Known rows, with every way that one mark hangs from another
{zumon {lirob kizu nofo}}: [  3.4  19.0  -9.8 -12.6 -45.6  -1.4  11.5   1.6 -25.6 -27.1  46.9 -28.0
  10.7 -15.3  32.8  -4.8  19.6  -0.6 -31.1  -1.5 -13.3 -35.5]
{zumon {lirob mumaf nofo} {ropem ruri}}: [  4.3  -0.6   9.9  -4.9 -70.4  18.6 -14.1  -0.6 -50.0 -42.4  34.9 -18.9
  23.8 -12.8  17.7 -27.5 -18.7   9.9 -37.2  -3.8 -27.0 -27.4]
{nofo {lirob lapad mumaf ropem}}: [-30.4  28.7 -11.3   4.0 -10.4  22.9   7.9  14.3 -24.6  -6.5  21.9 -15.1
   2.5  -2.1  29.7 -32.9  -4.0  13.9 -36.7  -2.4 -54.8 -47.0]
{zumon lirob}: [  0.7  14.8  -2.0 -13.8 -38.2  -9.4  -8.5   4.6 -35.5 -18.3  31.9  -9.8
   9.9  -7.7  21.1   0.8   8.6  -1.0 -29.3  -6.1 -32.0 -23.8]
{nofo lirob}: [-34.2  17.0   9.4  -9.7 -12.1   4.2  -5.9  24.9 -10.1 -19.0  16.6   2.8
  -2.0   7.2  32.0  -7.3  10.0 -10.9 -24.9  17.9 -34.8 -23.8]
{mumaf {lirob ropem}}: [ -6.2  14.2 -12.6 -18.2  -4.0   6.3 -17.4  -5.2 -30.1 -18.0  23.7 -13.3
  -2.7  -8.9  32.3  -0.6  -3.5   2.9 -28.8  21.8 -31.9 -26.6]
{mumaf {lirob kizu ropem}}: [  1.2   4.1 -28.2 -23.7   3.1   3.2  -9.0  -2.6 -26.6 -23.5  39.1 -16.3
   4.1 -22.6  46.3  -5.2  -2.6   2.5 -29.6  32.0 -19.6 -42.0]
{nofo {lirob mumaf}}: [-26.5   7.5  15.8  -8.6  -2.0  19.4  10.3  26.8 -18.4 -13.5  28.1   2.8
   6.7   2.9  36.9 -23.4   6.2   4.8 -31.4  -0.5 -30.4 -23.8]
{nofo {lirob {ropem zumon}}}: [-35.6  25.1   1.5  -2.1  -0.7   2.1  -4.0  26.1 -46.6  -3.1   1.2   1.2
   4.5   8.2  30.9   8.2  -2.9 -11.5 -17.0  21.4 -42.4 -49.5]
{zumon {lirob mumaf}}: [  6.9   7.7   6.6 -14.3 -26.8   2.4   9.0   5.8 -42.4 -15.7  44.5 -10.6
  20.8 -13.5  25.7 -12.6   6.6  15.9 -35.3 -23.0 -31.6 -25.0]
{lirob kizu nofo}: [ -5.2  14.8  -3.2 -11.0 -30.9  -2.1  13.7  12.2 -10.7 -36.1  28.4 -23.0
   2.3 -16.4  34.4  -7.4  26.1  -8.2 -28.0  13.8 -10.8 -26.0]
{lirob lapad nofo {ropem zumon}}: [-18.8  47.1   1.2  15.1 -56.0  -1.3  13.3  -0.5 -43.0 -20.5  -3.9 -28.2
  -4.3   3.0  20.5   0.5  13.9  -4.7 -21.1  -1.4 -48.7 -45.4]
{ropem zumon}: [ -4.1  15.4  24.4  -3.1 -25.4 -12.6  -0.6  17.4 -38.8 -19.4   5.6   2.1
   6.9   3.5  27.7   8.9  10.8 -14.6 -18.6   7.9 -33.8 -28.8]
{ropem lapad}: [-10.1   4.7   2.9  -9.6 -25.6 -10.7  -2.0  -3.2 -12.3 -32.5  13.1   9.7
  -4.9   1.1  19.0 -16.5  17.5 -16.7 -26.6   0.4 -44.3 -15.6]
{mumaf lirob}: [ -2.8  10.4  10.9 -20.0 -22.2   8.3  -9.6  -1.9 -12.2 -25.7  30.1  -6.4
  -5.5  -2.7  38.2  -5.6   5.8  -3.5 -25.9  14.6 -25.9 -11.4]
{lirob nofo ropem}: [-19.5  23.1 -11.2  -1.0 -32.9  -1.5  -6.7   4.3 -33.7 -25.3   4.7 -28.2
   1.8  -8.7  12.9   4.5  10.9  -1.9 -27.6  12.0 -35.8 -27.4]
{lirob kizu lapad mumaf nofo ropem}: [ -1.1  26.7 -24.1   0.4 -28.1  13.9  25.0  -2.3 -25.5 -25.9  35.2 -38.1
   8.2 -23.2  29.9 -26.6  11.6  19.8 -36.7  -6.3 -29.5 -47.5]
{mumaf {lirob kizu nofo {ropem ruri}}}: [ -2.0  10.9 -27.3 -27.6 -32.7  18.9 -21.4 -13.9 -21.4 -43.3  33.1 -32.2
   3.5 -23.7  36.0 -14.8   4.5  -6.9 -27.5  49.1  -6.3 -26.7]
{lirob lapad ropem}: [-13.4  32.8 -21.1   3.0 -28.7   1.3  -6.2   2.3 -28.9 -20.5   6.8 -20.7
  -5.0 -11.0  16.1  -7.1   9.3   2.5 -31.9   6.0 -58.8 -34.7]
{mumaf {lirob nofo {ropem ruri}}}: [-12.3  19.3  -8.5 -22.1 -44.0  16.7 -24.8 -14.9 -24.2 -42.4  15.5 -28.0
  -2.4 -10.5  20.5 -11.9   7.4  -7.3 -24.2  37.8 -22.0 -11.7]
{nofo {lirob {ropem ruri}}}: [-33.6  15.6 -15.5 -13.5 -10.8  11.0 -34.2  20.5 -30.9 -26.7   6.6  -5.6
   5.9  -5.5  20.6 -12.0   3.2 -23.0 -25.7  46.2 -39.8 -30.1]
{lirob kizu lapad}: [  3.1  25.6 -15.3  -6.0 -30.9  -2.8   8.9   7.4  -6.9 -33.4  33.2 -20.8
  -2.0 -18.0  36.7 -19.0  19.3  -1.8 -29.7   9.2 -35.9 -33.9]

Rows
[-11.0  14.0  -1.8   0.8  -9.1 -15.6  -2.7  -2.3 -44.4 -16.3  -1.6   9.2
   2.4   1.8  17.3  -3.1   6.0 -16.8 -19.2   9.0 -55.6 -44.1] : {lirob {ropem lapad zumon}}
[-23.3  -2.8 -23.4 -11.0  22.6  17.1  14.5   8.1 -21.3 -16.9  37.7   6.6
  10.7 -10.9  38.7 -39.3  -0.3   1.3 -33.4   5.7 -37.3 -55.5] : {nofo {lirob kizu mumaf {ropem lapad}}}
[-10.6  17.1 -22.7  -8.7 -58.7  -1.3 -18.1 -25.7 -36.7 -42.3  17.3 -25.1
   8.1  -6.8   1.7 -14.2  10.4 -15.4 -27.7  11.2 -42.7 -23.5] : {zumon {lirob nofo {ropem lapad ruri}}}
[ -4.2  37.5 -15.6   6.1 -54.1  16.4  21.0 -12.5 -43.7 -16.8  34.5 -44.5
  11.7 -13.2  17.0 -20.0   6.5  22.3 -40.6 -28.5 -41.3 -42.8] : {zumon {lirob lapad mumaf nofo ropem}}
[ -6.7 -13.8   3.8  -8.4 -36.5  -4.8 -32.9  -3.2 -25.6 -53.7   7.3  10.0
   3.8  -5.4  14.2 -27.9 -10.0 -24.9 -29.2  25.9 -52.0 -25.9] : {zumon {ropem lapad ruri}}
[ 13.5  12.1 -21.4  -7.4 -68.2   5.0 -21.8  -2.9 -38.5 -49.8  41.5 -17.8
  17.9 -22.6  28.2 -27.7 -13.9  -8.9 -36.0  12.7 -37.5 -47.3] : {zumon {lirob kizu lapad} {ropem ruri}}
[ -5.4  38.2 -26.3  -6.6 -37.2  20.3  14.0 -21.0 -13.3 -31.8  37.4 -39.2
  -9.8 -12.8  42.8 -21.5  10.4   8.1 -30.8   7.8 -23.2 -43.1] : {mumaf {lirob kizu lapad nofo ropem}}
[-11.2  21.0 -10.5  -2.2 -19.0  -4.4  11.5  10.9 -47.7 -19.4  12.1 -19.5
   9.6 -11.9  32.9   8.8   9.0  -7.3 -20.9  17.9 -20.2 -54.0] : {lirob kizu nofo {ropem zumon}}
[-11.3  33.3  -7.1   6.9 -40.5  15.3  19.4  -5.1 -29.4 -21.9  16.6 -35.7
   3.0 -10.5  17.5 -25.7  15.2  18.8 -37.4 -12.7 -46.5 -33.5] : {lirob lapad mumaf nofo ropem}
[ 17.4   8.1 -14.7   0.2 -40.7   9.4  12.7   1.6 -43.2 -30.5  62.6 -15.3
  20.6 -21.3  40.5 -38.7 -17.1  20.9 -44.5 -24.5 -35.2 -62.7] : {zumon {lirob kizu lapad mumaf} ropem}
[ -1.6  14.0  -0.4 -23.9 -31.6  12.4  11.2  -3.9  -1.4 -37.7  42.6 -19.8
  -4.1 -13.5  47.4 -13.1  14.0  -1.8 -25.0  13.6  -2.0 -21.4] : {mumaf {lirob kizu nofo}}
[ -6.9  30.9  19.5   2.8 -53.9  17.4  30.4  -0.3 -12.1 -33.3  18.9 -26.5
   0.3  -3.8  24.5 -31.0  21.7  15.7 -35.7 -23.8 -38.4 -18.8] : {lirob lapad mumaf nofo}
[ -5.8  -2.3 -20.2 -10.7  -6.6   6.5  24.5 -12.4 -23.1 -31.8  34.0 -22.0
   9.5 -21.6  24.6 -30.3  14.0   7.5 -36.0  -5.7 -29.2 -45.2] : {lirob kizu mumaf nofo {ropem lapad}}
[-15.9  29.4   2.4   3.7 -32.2  -6.9   3.6   9.8 -50.1 -17.9  -0.5 -16.1
   3.7   2.1  16.4  13.7   8.7  -7.0 -20.5  13.7 -32.2 -37.3] : {lirob nofo {ropem zumon}}
[ 11.3  14.1  19.8  -7.0 -31.5  -1.4  12.2  10.0 -59.8  -5.4  37.0  -1.4
  24.5  -5.1  30.2  -3.8   1.1  12.7 -27.2 -26.1 -26.4 -36.4] : {ropem {zumon {lirob mumaf}}}
[ -7.0  10.6 -16.4  -3.4 -34.5   9.1  19.4 -21.0 -43.8 -22.8  32.6 -21.8
  13.2  -7.7  10.0 -22.1   8.1  14.7 -37.3 -26.8 -40.8 -41.0] : {zumon {lirob mumaf nofo {ropem lapad}}}
[ -8.7   6.4  -0.3  -8.2 -23.5 -10.0 -22.6  -6.9 -48.2 -33.2  -8.3   4.3
   8.9  -2.1  12.5 -11.2   6.2 -31.9 -18.0  30.5 -55.4 -33.3] : {lirob {ropem lapad ruri zumon}}
[ -3.0   3.7  23.0 -10.6 -38.6  -9.0 -12.9  -2.4 -31.1 -39.9  -0.3  13.2
   2.8   3.1  18.0 -17.1  15.7 -32.1 -15.7  19.3 -46.7 -15.2] : {ropem lapad ruri zumon}
[ -3.0  53.7  17.3  10.5 -87.5  -1.6  20.9  -7.0 -39.2 -20.5  17.3 -26.7
   2.8   8.7  23.9  -2.8  19.2  -1.5 -22.6 -25.6 -39.3 -36.0] : {ropem {zumon {lirob lapad nofo}}}
[-23.6  30.3 -11.9  -6.2 -21.5  13.9  13.1  20.6   0.3 -20.1  34.2 -12.7
  -5.2  -2.6  46.5 -27.4  12.1  -4.4 -27.3  10.2 -35.9 -45.9] : {nofo {lirob kizu lapad}}
[-22.0   3.1 -22.4 -14.6  25.6  20.9   7.9  27.1 -29.5 -11.7  41.4  -9.1
  17.0 -18.6  42.2 -24.5  -6.6  11.0 -32.9  14.9 -26.9 -58.5] : {nofo {lirob kizu mumaf ropem}}
[-30.7   9.7   7.0   0.0   8.2  13.9  15.5   7.1 -41.5  -8.9   9.7  13.6
   7.2   9.3  30.6 -23.2  -4.9  -4.0 -23.2  -6.3 -49.3 -55.4] : {nofo {lirob mumaf {ropem lapad zumon}}}
[ -1.0  20.5  18.9  -6.7 -75.1  -5.0  -1.1 -18.3 -39.8 -38.7  12.2  -6.5
  10.5   7.5  11.8 -14.4  17.0 -22.4 -17.1  -0.9 -34.3 -17.2] : {ropem lapad ruri {zumon {lirob nofo}}}
[-27.0  37.1   8.6  11.2 -11.0  20.8  20.6  19.1 -43.0  -3.9  11.5  -5.3
   5.8   7.5  32.0 -22.4  -4.4  10.1 -26.8  -7.7 -53.4 -58.2] : {nofo {lirob lapad mumaf {ropem zumon}}}
[-18.6  44.6 -17.0  11.1 -55.3   3.1   3.6  -3.7 -24.5 -25.7   5.7 -36.2
  -8.1  -7.0  13.8  -9.6  20.9   3.6 -30.1   3.3 -50.1 -31.4] : {lirob lapad nofo ropem}
[  3.6  15.6 -11.2 -18.5   1.0   0.9  -1.0   2.2 -44.5 -19.7  30.4  -6.9
   6.0 -14.1  50.0   0.5  -5.9  -4.1 -19.6  27.7 -18.9 -53.6] : {mumaf {lirob kizu {ropem zumon}}}
[ -3.0  32.9 -29.1 -10.2 -60.7  -1.5 -29.2  -9.2 -48.0 -34.7  23.5 -31.3
   9.5 -18.0   9.6 -11.7   5.6  -7.8 -31.4  13.3 -53.8 -32.6] : {zumon {lirob lapad {ropem ruri}}}
[  1.1  -9.3  -6.6 -10.7 -58.2  -4.7 -31.0  -9.4 -38.6 -48.7  25.2   5.0
  12.7  -7.0  11.8 -21.6 -16.1 -21.8 -32.4  10.0 -48.8 -29.6] : {zumon lirob {ropem lapad ruri}}
[-10.8   7.1  -1.0   4.4 -65.6  -5.4   0.3 -15.5 -32.2 -41.4  25.7  -9.9
   5.5   5.4  13.6 -16.1 -10.8  -6.5 -35.3 -14.7 -40.4 -38.7] : {zumon {lirob nofo} {ropem lapad}}
[-23.9   1.6 -33.6 -18.5   1.3   9.5 -22.1   5.3 -15.2 -35.1  23.0  -1.1
   5.1 -10.9  28.8 -32.3   1.8 -27.0 -25.6  43.0 -38.0 -43.3] : {nofo {lirob kizu {ropem lapad ruri}}}
